What can hang from each mark
vibol: vegosav
siza: tulevun vegosav
vula: tulevun vegosav zerut
rofo: zerut
tulevun: siza
fulage: vula
zerut: fulage vula
vegosav: siza tulevun

Every row comes from one small tree of marks. The marks that hang from a mark follow it in brackets, in alphabetical order. Every link used is in the known rows. Which tree was each row made from?
Known rows
vegosav{siza{tulevun}}: [ 4.47 -3.17 -0.96  1.17  1.75  4.61  0.44  8.66 -0.66 -0.63 -2.18  3.20
 -0.04  1.44  1.86 -2.26  3.64]
fulage{vula{vegosav{siza}}}: [ 1.31 -2.62 -0.57  1.65  0.43  0.92  0.10  1.83 -2.78 -3.47 -1.38  1.25
 -1.03  3.65 -1.22  4.47 -0.10]
vibol{vegosav{siza tulevun}}: [ 3.52 -1.07 -0.86 -0.55  3.55  5.48  2.60  6.70  2.27  0.17 -5.03 -1.27
 -0.25 -3.35 -2.53 -2.20  3.86]
rofo{zerut{fulage vula}}: [-2.12  0.05 -3.81  7.19  1.95  0.97  1.35  0.50  2.59 -0.05  4.04  2.74
 -1.26 -0.44 -3.94  0.99  2.80]
siza{tulevun vegosav}: [ 3.01 -6.61 -3.58 -4.88  3.28  6.76 -0.26  7.39  5.56 -0.15 -2.16  3.76
 -1.88  0.88  3.08 -3.05  3.64]
rofo{zerut{fulage{vula}}}: [ 0.36 -2.00 -2.33  7.63  1.68  1.96 -1.07 -0.99  1.15 -1.41  4.65  2.35
 -2.56  1.39 -4.69  2.45  1.49]
vula{tulevun{siza} vegosav zerut{fulage}}: [-2.79  0.45  0.34  1.37  1.60 -2.24 -2.92 -4.52  2.91 -4.42 -0.02  1.26
 -3.83  3.91  1.68 -0.89 -2.32]
zerut{fulage vula}: [-4.19  1.43 -2.06  5.53  0.50 -1.31  3.60  1.87  2.19 -0.98  0.29  1.72
 -0.50  1.27 -1.41  0.96  3.53]
vula{zerut}: [-0.64 -0.66  4.14  4.88 -0.96  0.10 -0.83  1.37  3.37 -3.74 -0.08  1.17
 -2.74  1.33 -0.83 -2.41 -0.23]
fulage{vula{zerut}}: [-0.52 -2.96  2.70  5.52 -1.96  1.03 -0.81 -0.97  0.49 -4.83  0.25  0.13
 -3.61  4.00 -3.06  3.30  0.15]
rofo{zerut{fulage vula{tulevun{siza} vegosav}}}: [-2.71 -0.08 -4.75  3.99  3.03 -0.08 -0.28 -2.19  2.11 -0.94  2.85  2.42
 -2.19  0.21 -2.11  2.03  1.25]
tulevun{siza{vegosav}}: [ 3.80 -5.17 -2.89 -1.31  2.26  3.75 -3.36  6.37  5.20 -0.21 -4.62 -0.27
 -5.12 -3.56  2.58 -5.48  4.03]
rofo{zerut{vula}}: [-0.81 -1.14 -1.52  5.61  1.20  1.64  0.85  2.14  2.38 -0.69  2.13  2.32
 -1.95 -2.02 -3.46  0.59  2.47]
vibol{vegosav{siza}}: [ 2.41  0.66 -0.23 -0.07  2.56  3.66  0.35  6.24  4.71 -1.18 -2.90  1.13
 -1.62 -3.29 -1.20 -2.07  3.83]
fulage{vula{vegosav}}: [-0.07 -2.40  0.88  1.45 -0.14 -0.29  0.07 -0.54 -1.24 -3.97 -1.06  0.54
 -2.55  3.18 -1.21  5.01 -0.83]
vula{vegosav{siza tulevun} zerut}: [ 1.23 -1.68  0.12  0.82  2.02  1.58  1.54  2.41 -2.36 -1.98 -2.44 -0.11
  0.73  3.46 -0.65 -2.02 -2.56]
vegosav{tulevun}: [ 2.37 -3.27  3.21  2.43  1.46  2.58  2.81  4.88 -0.29 -0.33 -4.35 -1.25
 -0.20 -1.17 -1.77 -2.35  1.42]
vegosav{siza}: [ 3.50 -1.21  1.54  3.56  0.93  2.17 -0.11  7.86 -0.08 -1.38 -2.52  2.61
  0.23 -0.54  0.04 -2.42  2.63]
fulage{vula{tulevun{siza} zerut}}: [-0.22 -4.00  2.73  4.37 -1.61  1.17 -3.15 -2.60  0.97 -5.66 -1.48 -0.24
 -5.16  3.68 -1.94  3.33  0.92]

Which tree is each row?
[ 0.21 -1.14  2.06 -1.96  1.78 -1.24 -2.59 -0.19  2.09 -3.56 -3.79  1.19
 -3.26 -0.29  2.90 -0.45 -0.95] : vula{tulevun{siza} vegosav}
[ 0.76 -2.85 -2.51  6.78  1.91  2.22 -2.75 -2.07  1.45 -1.84  3.32  1.67
 -3.86  0.77 -3.71  2.33  2.16] : rofo{zerut{fulage{vula{tulevun{siza}}}}}
[-1.90  0.44 -2.06  0.81  1.10 -0.67  3.12  4.24 -0.47 -1.38 -2.34  1.89
  0.61  0.83  0.14  1.19  1.43] : zerut{vula{vegosav{siza}}}
[ 2.89 -1.91 -1.26 -1.13  3.33  4.41  0.98  4.16  4.14  0.21 -5.75 -4.04
 -4.11 -5.19 -1.35 -3.54  4.27] : vibol{vegosav{tulevun{siza}}}
[-3.07  0.82 -6.60  1.27  2.60 -0.08  4.08  2.73 -0.83 -0.06  0.28  2.82
  1.25  4.17  0.86  1.70  2.43] : zerut{fulage vula{vegosav{siza{tulevun}}}}
[ 2.10 -2.70 -0.64 -1.31  2.76  0.87  0.92  2.70 -1.12 -0.52 -5.11 -2.44
 -1.98 -1.18  1.31 -2.38 -0.49] : vula{vegosav{tulevun{siza}}}
[-1.44 -3.08  4.82  4.61 -1.94  0.81 -1.33 -2.91  1.15 -6.38 -0.20  1.72
 -3.11  4.91 -3.12  4.95 -0.46] : fulage{vula{tulevun zerut}}
[-1.01 -0.59 -6.25  4.71  3.87  1.80  2.93  1.19 -1.20  1.13  2.44  1.91
  1.05  0.95 -3.85  1.30  1.20] : rofo{zerut{fulage vula{vegosav{siza tulevun}}}}
[-0.53 -0.12 -3.47  1.11  2.48  0.93  0.35  1.07 -0.48 -2.21  1.84  3.07
 -0.21  6.73  1.67 -1.13 -1.32] : vula{vegosav{siza{tulevun}} zerut{fulage}}
[-6.11  2.05 -1.38  1.79  1.64 -3.00  3.27 -1.97  1.94 -2.64  0.18  3.34
  0.42  3.29 -0.48  3.67  0.38] : zerut{fulage vula{tulevun vegosav}}
[-4.61  1.79 -2.62  1.90  2.02 -1.82  3.07  0.27  0.34 -2.02 -0.29  4.04
  1.81  3.81 -0.49  3.33  1.14] : zerut{fulage vula{tulevun vegosav{siza}}}
[-2.49  1.32  1.37  1.91  1.79 -1.39 -0.86 -2.03  1.07 -4.52  1.11  4.50
  0.45  6.09 -0.01  0.87 -2.94] : vula{tulevun vegosav{siza} zerut{fulage}}
[ 0.44 -1.72 -2.93  5.34  2.75  1.80 -1.38 -1.73 -0.53 -2.05  4.12  3.91
 -1.00  3.05 -3.87  4.08  0.10] : rofo{zerut{fulage{vula{tulevun vegosav{siza}}}}}
[-0.16 -1.50 -3.15  5.85  2.29  1.08 -0.95 -2.26  0.50 -1.57  4.88  2.48
 -2.26  2.09 -3.90  3.45 -0.06] : rofo{zerut{fulage{vula{vegosav}}}}
[-2.82  0.31 -5.35  2.38  2.90 -0.22  5.60  2.63 -2.30  0.53 -1.69  0.57
  2.51  2.97 -1.37  1.22  1.79] : zerut{fulage vula{vegosav{siza tulevun}}}
[-1.30  1.38 -1.37  3.05  1.89 -1.17 -0.19  0.32  0.00 -2.75  1.56  2.62
  0.07  4.99  0.30 -1.37 -2.11] : vula{vegosav{siza} zerut{fulage}}
[-1.41 -2.52 -5.79  3.62  3.30  2.86 -1.14  0.19  4.85 -0.03  2.11  3.18
 -2.44 -0.87 -2.70  0.32  3.69] : rofo{zerut{fulage vula{tulevun{siza{vegosav}}}}}
[ 3.27 -0.65 -2.50 -1.90  3.25  5.60  0.78  7.03  4.00 -0.67 -2.60  1.54
 -1.89 -1.68  0.31 -2.02  4.78] : vibol{vegosav{siza{tulevun}}}
[-2.27 -0.26 -0.17  2.22  2.18 -0.66  2.14 -2.02 -0.23 -2.07  0.08 -0.43
 -0.30  4.46 -1.21 -1.03 -3.02] : vula{vegosav{tulevun} zerut{fulage}}
[-1.15 -1.82 -1.82  3.46  1.62  0.06  2.17 -1.34 -1.84 -1.95 -0.03 -0.19
 -0.64  4.42 -2.27  3.45  0.06] : zerut{fulage{vula{vegosav{tulevun}}}}
[-2.60 -0.84 -1.04  0.17  1.41 -0.40  4.91  2.39 -0.69 -0.79 -3.50 -0.47
  0.40  0.50 -1.04  1.51  0.64] : zerut{vula{vegosav{tulevun}}}
[ 0.12 -2.37 -0.27  2.83 -0.38  0.69 -0.53 -0.51 -2.29 -4.57 -0.07  0.98
 -1.75  5.71 -1.93  3.87 -1.57] : fulage{vula{vegosav{siza} zerut}}
[-3.48 -1.51 -4.01  1.59  1.93  0.57  0.79  1.20  4.79 -1.04 -1.91  1.96
 -1.87  0.69 -0.04  0.35  4.51] : zerut{fulage vula{tulevun{siza{vegosav}}}}
[-1.69  0.46 -5.94  4.97  3.26  0.62  1.36  0.89  0.42  0.14  3.91  3.37
  0.34  1.03 -3.02  1.44  1.34] : rofo{zerut{fulage vula{vegosav{siza}}}}
[-0.83  0.14  3.53  0.37  0.95 -0.63 -1.43 -0.51  0.99 -5.14 -0.85  4.17
 -0.02  4.48  0.53  0.59 -3.40] : vula{tulevun vegosav{siza} zerut}
